What can hang from each mark
Z: A
J: A E T
E: J T
A: B E J V Z
B: A J T
V: A
T: E

Each row was made from one small tree. The marks that hang from a mark follow it in brackets, in alphabetical order. Every link used is in the known rows. Write each row's tree.
Known rows
J{T}: [ 0.100 -0.161  0.191 -0.211 -0.266 -0.088  0.175  0.086  0.009  0.056
 -0.208  0.573 -0.135  0.298 -0.371 -0.144  0.121 -0.110  0.211  0.146
  0.214  0.462 -0.097  0.034 -0.381  0.123 -0.113  0.816 -0.100 -0.192]
Z{A}: [-0.325  0.091 -0.044  0.141 -0.117 -0.158  0.834  0.081  0.062  0.242
 -0.174 -0.289  0.214 -0.072 -0.494 -0.224  0.364  0.198  0.028 -0.461
  0.278 -0.212 -0.250 -0.098  0.590 -0.791 -1.295 -0.672 -0.498  0.016]
B{A{Z}}: [-0.157  0.260 -0.196 -0.082 -0.062 -0.021  0.943  0.000  0.085 -0.410
 -0.540  1.023  0.152 -0.084  0.562  0.231 -0.150  0.528 -0.340 -0.107
  0.095 -0.406 -0.028  0.040 -0.087  1.596 -0.252 -1.244  0.802 -0.051]
T{E{J}}: [ 0.361 -0.414  0.257 -0.120  0.666  0.039 -0.715  0.023  0.473 -0.589
 -0.023  0.008 -0.044  0.180  1.002 -0.100 -0.076 -0.063  0.048  0.522
 -0.243 -0.140  0.341  0.268  0.061 -0.693 -0.341 -0.068  0.654 -0.125]
A{E Z}: [-0.470  0.120 -0.190 -0.588  0.166  0.046  0.164  0.032  0.656 -0.760
 -0.561  0.097 -0.368  0.085 -0.455  0.213  0.089  0.006 -0.219 -0.257
 -0.406 -0.025 -0.401 -0.110 -0.254  2.052 -2.637 -1.520  0.653 -0.126]
Z{A{V}}: [-0.360  0.100 -0.189 -0.126  0.249 -0.098  0.814  0.092  0.082  0.194
 -0.093 -0.332 -0.137  0.057 -0.358 -0.266  0.090  0.147 -0.032 -0.204
  0.475 -0.394 -0.559 -0.111  0.617 -0.124 -1.732 -0.896 -0.171 -0.130]
J{A{B V Z} T{E}}: [-0.198 -0.346  0.035 -1.313 -0.291  0.080 -0.057  0.065  0.419 -0.631
 -0.229  0.570 -0.136  1.127 -0.665 -0.336  0.303 -0.391  0.128  0.508
  0.906 -0.260 -0.382 -0.026 -0.760  0.698 -2.414 -0.762  0.602 -0.537]
V{A{E{T} Z}}: [-0.570  0.472 -0.309 -0.218  0.007  0.267  0.906  0.067  0.342 -0.857
 -0.560  0.621  0.308  0.245 -0.450  0.529  0.032  0.041 -0.318 -0.232
 -0.094 -0.643 -0.333 -0.151 -0.027  2.788 -1.859 -1.127  0.552 -0.215]
B{A}: [-0.137  0.216 -0.144  0.151  0.045  0.006  0.753 -0.043 -0.022 -0.201
 -0.344  0.847  0.084 -0.061  0.478  0.272 -0.160  0.583 -0.251 -0.064
  0.175 -0.467 -0.007  0.110  0.005  0.914  0.813 -0.542  0.602  0.082]
A{E V}: [-0.507  0.070 -0.306 -0.662  0.812  0.168 -0.206 -0.024  0.516 -0.510
 -0.165 -0.164 -0.947  0.301 -0.325  0.270 -0.357  0.025 -0.170  0.235
  0.032 -0.398 -0.798 -0.039 -0.064  2.000 -1.678 -0.852  0.881 -0.111]
E{J{A{B}}}: [ 0.222  0.302 -0.160 -0.438 -0.278  0.177 -0.204  0.076  0.204  0.271
  0.565 -0.048  0.103  0.322  0.028 -0.210 -0.154 -0.225 -0.460  0.721
  0.295  0.101  0.483  0.263  0.007  0.936  0.024 -0.384  0.355 -0.382]
Z{A{B{J} E}}: [-0.338  0.145 -0.156 -0.174  0.121 -0.030  0.559  0.048  0.583 -0.848
 -0.406 -0.271 -0.253  0.201 -1.009 -0.258  0.218  0.316 -0.222 -0.543
  0.362 -0.862 -0.579 -0.129  0.499  0.892 -3.056 -1.410 -0.128 -0.138]
E{J{A{B V Z}} T}: [ 0.412  0.246 -0.163 -0.782 -0.145  0.293  0.109  0.235  0.396 -0.220
  0.963  0.034 -0.346  0.294  0.450 -0.618 -0.596 -0.227 -0.776  1.181
  0.350 -0.022  0.183  0.195  0.034  2.677 -1.207 -0.185  0.945 -0.646]
A{E J V}: [-0.253  0.273 -0.371 -1.013  0.961  0.220 -0.296  0.030  0.728 -0.364
 -0.393  0.012 -0.936  0.415 -0.738  0.615 -0.240  0.103 -0.334  0.302
  0.511 -0.418 -1.075 -0.107  0.203  2.463 -2.177 -1.737  0.740 -0.444]
V{A{B Z}}: [-0.307  0.348 -0.308 -0.279 -0.153  0.279  0.798  0.064 -0.060 -0.864
 -0.364  0.409  0.644  0.433 -0.520  0.450  0.028 -0.128 -0.156 -0.222
  0.236 -0.703 -0.190 -0.223 -0.102  2.103 -2.709 -1.493  0.095 -0.335]
J{A E{T}}: [-0.377  0.441 -0.075 -0.527 -1.081  0.099  0.171 -0.046  0.357  0.339
  0.417  0.018  0.044  0.654 -0.088 -0.313  0.504  0.002 -0.287  0.054
  0.685  0.234  0.074 -0.043 -0.617  0.285  1.311  0.207 -0.424 -0.141]
Z{A{B E{J{T}} V}}: [-0.363  0.034 -0.225 -0.701  0.510  0.091  0.515  0.177  0.516 -0.466
  0.018 -0.527 -0.648  0.424 -0.845 -0.195 -0.120  0.042 -0.225  0.148
  0.404 -0.337 -0.772 -0.058  0.422  1.460 -3.988 -1.331  0.145 -0.384]
J{E T}: [-0.121  0.067  0.153 -0.475 -0.615 -0.082  0.112  0.043  0.238  0.104
 -0.243  0.412 -0.265  0.696 -0.061 -0.157  0.377 -0.069  0.199 -0.032
  0.375  0.907 -0.196 -0.085 -0.892  0.078  0.061  0.674 -0.669 -0.256]
T{E{J{A{B V Z}}}}: [ 0.196 -0.299  0.088 -0.617  0.450  0.122 -0.647  0.036  0.558 -0.686
  0.088  0.003 -0.069  0.506  0.658 -0.184 -0.054 -0.197 -0.097  0.684
  0.143 -0.381  0.189  0.218 -0.087  0.025 -1.285 -0.810  0.891 -0.315]
E{T}: [ 0.252 -0.103  0.142  0.001 -0.049  0.083  0.227  0.116  0.112 -0.284
  0.478 -0.017 -0.253 -0.109  0.265 -0.349 -0.247  0.095 -0.212  0.315
 -0.009 -0.075 -0.075 -0.009  0.063  0.755 -0.216  0.854  0.195 -0.074]
B{T{E{J}}}: [ 0.411 -0.039  0.114 -0.127  0.250 -0.118  0.060 -0.119  0.560 -1.168
 -0.342  0.383 -0.285  0.014  1.578  0.035 -0.240  0.030  0.083  0.457
  0.187 -0.262  0.158 -0.017  0.820  0.355  0.308  0.078  0.629  0.007]

Which tree is each row?
[ 0.002  0.531 -0.275 -0.104 -0.273 -0.162  1.536 -0.134  0.301 -1.185
 -0.880  1.416 -0.104 -0.200  1.403  0.337 -0.324  0.584 -0.270 -0.027
  0.437 -0.575 -0.103 -0.179  0.652  2.485  0.327 -1.074  0.930  0.036]
B{A{Z} T}
[ 0.232  0.432 -0.335 -0.792 -0.185  0.146  0.106  0.071  0.361 -0.176
  0.355  0.190 -0.173  0.375  0.453 -0.236 -0.407 -0.277 -0.533  0.884
  0.502 -0.013  0.227  0.115  0.175  2.192 -0.797 -0.978  0.786 -0.557]
E{J{A{B{T} V Z}}}
[ 0.132  0.320 -0.040 -0.992 -0.420 -0.040  0.287  0.152  0.547 -0.130
 -0.659  0.693 -0.096  0.569 -0.366  0.131  0.382 -0.039 -0.136 -0.060
  0.597  0.708 -0.436 -0.241 -0.501  1.498 -2.011 -1.386 -0.312 -0.714]
A{J{E T} Z}
[-0.164  0.575 -0.259 -0.350 -0.213  0.162  0.938  0.109  0.067 -0.226
 -0.837  1.141  0.684  0.444 -0.667  0.645  0.249 -0.048 -0.142 -0.169
  0.543 -0.300 -0.280 -0.191 -0.014  2.021 -1.472 -1.362  0.078 -0.568]
V{A{J{T} Z}}
[-0.435  0.472 -0.221 -0.796 -0.721  0.152  0.172 -0.024  0.360  0.269
  0.470 -0.008 -0.305  0.791  0.107 -0.336  0.237 -0.050 -0.342  0.315
  0.891  0.061 -0.245 -0.064 -0.580  0.930  0.883 -0.042 -0.111 -0.280]
J{A{V} E{T}}
[-0.236 -0.190  0.179 -0.755 -0.717 -0.106  0.091  0.021  0.385 -0.112
 -0.521  0.915  0.295  0.768 -0.517 -0.279  0.676 -0.262  0.182  0.147
  0.585  0.100  0.085  0.064 -0.691 -0.375 -0.364 -0.197  0.404 -0.310]
J{A{Z} T{E}}
[ 0.224  0.667 -0.284  0.026  0.041 -0.002  0.650 -0.074  0.520 -0.976
 -0.632  1.505 -0.616  0.288  1.341 -0.314 -0.531  0.823 -0.781  0.101
  0.768 -1.099 -0.244  0.113 -0.100  3.036  1.728 -0.488  1.058 -0.356]
B{A{V} J{E{T}}}
[ 0.237  0.121 -0.147 -0.879  0.479  0.081 -0.007  0.132  0.233  0.147
 -0.277  0.525 -0.572  0.521 -0.481  0.189 -0.213 -0.058 -0.089  0.542
  0.929  0.046 -0.785 -0.088  0.025  1.443 -1.252 -0.606  0.326 -0.655]
A{J{T} V}
[-0.283  0.424 -0.334 -0.495  0.129  0.431  0.678  0.142  0.429 -1.202
 -0.142  0.330  0.175  0.425 -0.402  0.430 -0.252 -0.078 -0.517  0.141
 -0.044 -0.669 -0.261 -0.098 -0.058  3.591 -3.413 -1.445  0.656 -0.461]
V{A{B E{J T} Z}}
[-0.013  0.055 -0.362 -1.722  0.863  0.429 -0.023  0.225  0.974 -1.573
 -0.016 -0.242 -1.148  0.617 -0.888  0.236 -0.529 -0.007 -0.640  0.534
  0.517 -0.651 -1.378 -0.337 -0.046  4.570 -6.254 -2.656  1.002 -0.842]
A{B E{T} J V Z}
[-0.102  0.501 -0.337 -0.121 -0.178  0.231  0.753  0.035  0.095 -1.124
 -0.644  0.807  0.581  0.429 -0.347  0.247 -0.051 -0.001 -0.327 -0.282
  0.369 -1.072 -0.091 -0.180 -0.021  2.643 -2.101 -1.504  0.313 -0.442]
V{A{B{J} Z}}
[ 0.026  0.165 -0.194 -0.708  0.443  0.032  0.727  0.077  0.376 -0.564
 -0.808  1.390 -0.254  0.354  0.402  0.358 -0.230  0.482 -0.313  0.285
  0.692 -0.510 -0.576  0.004 -0.110  2.195 -1.307 -1.720  1.159 -0.490]
B{A{J{T{E}} V Z}}
[-0.315  0.091 -0.446 -1.391  0.585  0.200  0.310 -0.004  0.850 -2.028
 -0.362 -0.126 -1.170  0.505 -0.095  0.211 -0.592 -0.119 -0.289  0.302
  0.332 -0.699 -1.111 -0.398  0.173  4.170 -5.201 -2.242  1.077 -0.386]
A{B{T} E V Z}
[-0.111  0.110 -0.053 -0.412  0.325  0.087 -0.201  0.083  0.627 -0.273
 -0.133  0.179 -0.570  0.209 -0.248  0.140 -0.142 -0.044 -0.246  0.386
 -0.284  0.347 -0.097  0.206 -0.153  1.679 -0.947 -0.082  0.621 -0.231]
A{E{J{T}}}
[-0.149  0.165 -0.142 -0.488  0.215 -0.096  0.835  0.173  0.219  0.327
 -0.379  0.094 -0.183  0.282 -0.828 -0.101  0.212  0.163 -0.065 -0.061
  0.923 -0.176 -0.806 -0.153  0.616  0.247 -2.170 -1.098 -0.276 -0.456]
Z{A{J{T} V}}
[ 0.247  0.199 -0.131 -0.776 -0.227  0.153 -0.107  0.146  0.209  0.289
  0.478  0.319 -0.224  0.632 -0.134 -0.341 -0.266 -0.347 -0.350  1.006
  0.595  0.316  0.202  0.262 -0.251  1.487 -0.327  0.049  0.522 -0.623]
E{J{A{B V} T}}
[ 0.117  0.773 -0.265  0.066 -0.379 -0.126  0.807 -0.092  0.556 -0.994
 -1.116  1.725 -0.085  0.183  1.123 -0.201 -0.118  0.795 -0.716 -0.360
  0.487 -0.831  0.087  0.043 -0.293  2.704  1.160 -1.394  0.839 -0.327]
B{A{Z} J{E}}
[-0.392  0.147 -0.278 -0.461  0.479  0.023  0.518  0.061  0.579 -0.881
 -0.356 -0.315 -0.606  0.339 -0.870 -0.271 -0.034  0.270 -0.284 -0.278
  0.566 -1.027 -0.887 -0.152  0.530  1.554 -3.483 -1.616  0.193 -0.284]
Z{A{B{J} E V}}
[-0.213  0.050 -0.032 -0.993 -1.028  0.026  0.394  0.086  0.160 -0.097
 -0.114  0.609  0.191  0.825 -1.204 -0.305  0.450 -0.361 -0.038  0.188
  0.792  0.183 -0.080 -0.073 -0.786  0.924 -1.550 -0.451  0.027 -0.466]
J{A{B Z} T}
[-0.149  0.672 -0.506 -0.590  0.378 -0.012  1.272 -0.096  0.746 -1.445
 -0.818  1.309 -0.808 -0.015  1.495  0.472 -0.748  0.547 -0.576  0.468
  0.388 -0.668 -0.430 -0.063  0.710  4.322 -0.684 -1.707  1.735 -0.198]
B{A{E{J} V Z} T}
[ 0.408  0.308 -0.105 -0.326 -0.304 -0.002  0.135 -0.115  0.495 -1.616
 -0.321  0.299 -0.461  0.412  0.577 -0.268 -0.259  0.129 -0.233 -0.034
  0.710 -0.699 -0.181 -0.252  0.267  1.959 -1.014 -0.492 -0.025 -0.260]
A{B{J{E} T}}
[ 0.145 -0.027 -0.269 -0.822  0.416  0.162  0.171 -0.036  0.181 -1.243
  0.186 -0.240 -0.808  0.427  0.357  0.008 -0.671 -0.135 -0.049  0.559
  0.732 -0.632 -0.699 -0.276  0.434  2.158 -2.597 -0.714  0.417 -0.261]
A{B{T} V}
[-0.531 -0.001 -0.117 -0.334  0.145  0.036  0.606  0.072  0.419 -0.565
 -0.150 -0.691 -0.205  0.214 -1.183 -0.050  0.300  0.185 -0.064 -0.459
  0.223 -0.518 -0.661 -0.166  0.439  0.394 -3.695 -1.407 -0.351 -0.038]
Z{A{B E}}
[ 0.301  0.804 -0.329 -0.078 -0.537 -0.220  0.548 -0.244  0.569 -1.026
 -0.802  1.351 -0.354  0.188  0.881 -0.357 -0.226  0.191 -0.440  0.182
  1.147 -1.135  0.029 -0.087  0.822  2.223  2.434 -0.237  0.827 -0.235]
B{J{A{V}} T}
[-0.559  0.343 -0.215 -0.685 -0.618  0.089  0.307  0.002  0.546 -0.177
 -0.080  0.290 -0.013  0.329 -0.752 -0.083  0.345 -0.051 -0.411 -0.014
  0.249 -0.210 -0.124 -0.009 -0.317  1.541 -0.620 -0.914  0.578 -0.140]
J{A{E{T} Z}}
[-0.094  0.546 -0.297 -0.203 -0.329  0.255  0.805  0.051  0.210 -1.221
 -0.499  0.737  0.452  0.529 -0.128  0.131 -0.045  0.037 -0.412 -0.226
  0.422 -0.937 -0.146 -0.208 -0.172  2.918 -2.047 -1.272  0.159 -0.486]
V{A{B{J{E{T}}} Z}}
